Every row comes from one small tree of marks. Brackets hold a mark, then the marks that hang from it, in the order of their numbers. Every link used is in the known rows. Which tree was each row made from?
Known rows
(k533 (k331 k941) k706): [ 2.40 -0.01 -2.95 -3.16 -1.34  0.72  2.06 -1.15 -6.88 -3.99 -0.09  5.15
  2.24 -3.74 -0.94 -0.02  1.36  2.23]
(k68 k706 k766 (k866 (k533 k331) k941)): [ 0.73 -0.57 -6.52  2.60  2.91 -1.93  1.16 -1.11 -3.65 -0.50  2.47  3.47
  2.31  3.51 -0.99  2.82 -1.75  1.83]
(k866 (k533 k331 k766)): [ 2.06  0.30 -2.42  2.65 -5.70 -1.98  1.60 -0.17 -2.83 -1.12  0.37  4.73
  1.82 -2.47 -0.78 -0.67 -0.95  0.68]
(k331 (k68 (k866 k533)) (k941 k706 k766)): [ 1.58  0.65 -3.89  0.68  3.82  5.12  2.71 -5.40 -2.14  1.06 -0.89 -0.22
  0.98  0.51  0.49 -0.88  0.29  1.69]
(k866 (k533 k706 k766) k941): [ 1.38  0.29 -2.92  4.73 -5.75  1.57  4.16  0.49 -4.28 -1.94  0.44  4.39
  0.65 -2.09 -0.92  0.47 -1.46  1.05]
(k941 k706): [-1.15  0.68 -0.26  0.34  1.90  0.58  1.31 -0.88 -1.11 -1.14  0.62 -0.14
  1.16 -0.41 -0.37 -0.84  1.42  0.67]
(k331 (k68 k706) (k533 k766) k941): [ 1.63  0.77 -2.11 -5.11  3.85  4.83  1.18 -4.28  0.49 -2.59  0.01  2.46
  1.31  1.64 -0.64 -2.81 -1.70  0.68]
(k331 (k68 k866) k533): [ 1.58  0.08 -3.02 -2.15  0.76  4.02  1.78 -2.99  2.06  2.00  0.27 -0.23
 -1.89  2.51 -0.80 -0.79 -1.13  0.13]
(k533 k766): [-0.22  0.49 -0.68  1.09 -0.32 -1.36 -0.65  0.67  1.52 -0.88  0.65  1.47
  1.32 -0.15 -2.52 -0.38 -1.28 -0.75]
(k68 k706): [-1.95 -0.19  0.04 -1.42  4.24 -1.23  0.04 -0.95  1.11 -1.72  0.76 -0.77
  0.30  1.78  0.82  0.27  0.25  0.38]
(k533 (k331 (k68 k866) k941) k706 k766): [ 1.89  0.62 -5.65 -2.43 -1.04  0.99  0.99 -2.67 -4.53 -3.30  0.55  6.23
  2.05 -1.76 -4.18  0.31 -0.12  1.85]
(k533 k331 k766): [ 1.06  0.48 -2.32  0.75 -1.86 -3.71 -1.04  0.26 -1.37 -1.78  1.36  4.75
  2.78 -2.40 -3.03 -0.01 -0.54 -0.05]
(k941 k706 k766): [-0.56  0.37 -1.30  1.94  5.45 -0.29  1.93 -2.26  1.42  0.71  0.66 -1.69
  1.80 -2.02 -0.51 -0.29  1.20 -0.26]
(k866 (k533 k706)): [ 0.74 -0.35 -1.34  1.20 -5.03  2.16  5.23 -0.70 -3.01 -0.92 -0.79  1.04
 -1.21 -1.90  1.36 -0.41  0.27  1.33]
(k533 (k331 k68 k941) k706 k766): [ 2.43  0.71 -4.22 -2.91 -2.63  1.69  1.54 -2.93 -5.53 -3.78 -0.04  6.93
  2.28 -4.05 -2.79 -0.66  0.36  1.73]
(k533 (k331 k941) k706 k766): [ 2.08  0.52 -3.70 -2.02 -1.60 -0.74  1.34 -0.57 -5.33 -4.91  0.65  6.49
  3.54 -3.94 -3.46 -0.40  0.07  1.50]
(k331 k68 (k533 k706 k766) k941): [ 3.13  0.72 -3.26 -4.61 -0.79  6.79  3.86 -3.67 -1.90 -2.46 -0.64  3.75
  0.51 -1.46 -1.93 -2.73 -1.21  0.92]
(k331 k68): [ 0.36  0.20 -0.66 -0.98 -1.20  2.72  0.26 -2.71 -0.30  1.29 -0.73  0.44
 -1.32 -0.08  0.72 -0.31  0.19  0.25]

Which tree is each row?
[ 1.57 -0.32 -3.81  5.94  1.01  0.39  1.59 -0.53 -0.64  2.31  0.66 -0.01
  0.25  1.24 -0.04  2.09 -1.69  0.40]
(k68 (k866 k533 (k941 k766)))
[ 3.64  0.11 -4.21 -2.79  5.40  5.75  1.51 -4.84  1.46  1.91 -0.49 -0.35
  0.21  1.40 -0.83 -1.10 -1.46  0.26]
(k331 (k68 k866) k533 (k941 k766))
[ 2.47 -0.57 -7.52  3.30 -2.21  0.05  3.45 -0.36 -6.00 -0.01  1.73  4.80
  1.56  0.38 -2.29  2.83 -1.34  1.97]
(k68 k766 (k866 (k533 k331 k706) k941))
[ 1.73  0.21 -5.42  5.96  1.37 -1.13  2.33 -1.50 -3.84  0.66  1.73  2.62
  2.37 -0.83 -0.73  1.74  0.11  1.47]
(k68 (k866 (k533 k331) (k941 k706 k766)))
[ 4.24  0.18 -2.56 -3.37  3.58  6.56  2.16 -5.23  0.22  1.49 -1.24  0.51
  0.39 -1.11  0.82 -2.23 -0.99  0.12]
(k331 k68 k533 (k941 k766))
[ 2.49 -0.56 -6.11  4.91 -1.04 -0.82  3.68 -1.00 -4.11  0.33  1.25  3.18
  0.92 -1.96 -0.93  2.68 -0.44  1.45]
(k68 (k866 (k533 k331 k706) (k941 k766)))
[ 1.49  1.34 -2.62 -0.91  1.00 -1.08 -0.58 -1.02 -4.91 -4.27  1.10  5.77
  5.05 -2.49 -3.14 -1.39  0.46  1.36]
(k533 (k331 (k941 k706)) k766)
[ 2.96 -0.24 -4.01  0.48 -5.27  1.60  2.55 -3.26 -4.46  1.58 -0.40  4.05
  0.37 -1.58  1.09 -0.20 -0.44  1.38]
(k866 (k533 (k331 (k68 k766))))
[ 1.89 -0.04 -2.47 -3.50 -2.15  5.60  5.14 -3.58 -0.40  0.05 -0.40  1.16
 -2.17 -1.56  0.20 -1.59  0.13  0.66]
(k331 k68 (k533 k706))
[ 0.02  0.11 -4.76  3.86  0.90 -3.20  0.38 -0.16 -2.50 -2.37  2.49  4.35
  2.32  2.29 -1.59  1.94 -1.72  1.46]
(k68 k706 (k866 (k533 k331 k766) k941))
[-1.30 -0.41 -3.48  2.83  8.79 -2.11 -0.58 -1.12  2.04  0.15  2.15 -1.34
  1.14  3.35 -1.00  3.03 -0.99  0.12]
(k68 k706 (k866 (k941 k766)))
[-0.38 -0.53 -3.83  4.54  5.12 -0.94  1.60 -1.54  0.64  0.56  1.40 -0.86
  0.52  2.98  0.79  2.37 -1.43  0.78]
(k68 k706 (k866 k533 (k941 k766)))
[ 1.57  0.69 -4.80 -1.15  2.34  6.06  2.42 -4.62 -4.31  0.41 -0.41  1.43
  1.38  2.93 -0.73 -0.80 -0.52  2.31]
(k331 (k68 k766 (k866 k533)) (k941 k706))
[-0.18  0.47 -2.88 -1.22  0.37 -2.29 -0.77 -2.88 -0.70 -2.00  1.31  4.47
  1.81 -1.03 -1.69 -0.06 -0.16  0.53]
(k533 (k331 (k68 k706)) k766)
[ 1.90 -0.30 -6.37  1.48  0.13  0.19  2.32 -3.12 -3.71  0.39  1.20  3.89
  0.45 -2.87 -1.88  2.70  0.77  1.32]
(k533 (k331 (k68 (k866 (k941 k766)))) k706)
[ 2.16 -0.09 -4.06 -1.62 -1.34  0.25 -0.02 -3.08 -3.10  1.23  0.45  3.88
  1.14 -1.44 -0.99  0.58  0.10  0.71]
(k533 (k331 (k68 k766)))
[ 1.14  0.05 -3.61 -0.85 -0.96 -0.62 -0.65 -2.43 -2.11  0.72  0.60  3.03
  0.10 -0.05 -1.18  1.08  0.50  1.02]
(k533 (k331 (k68 k866)))
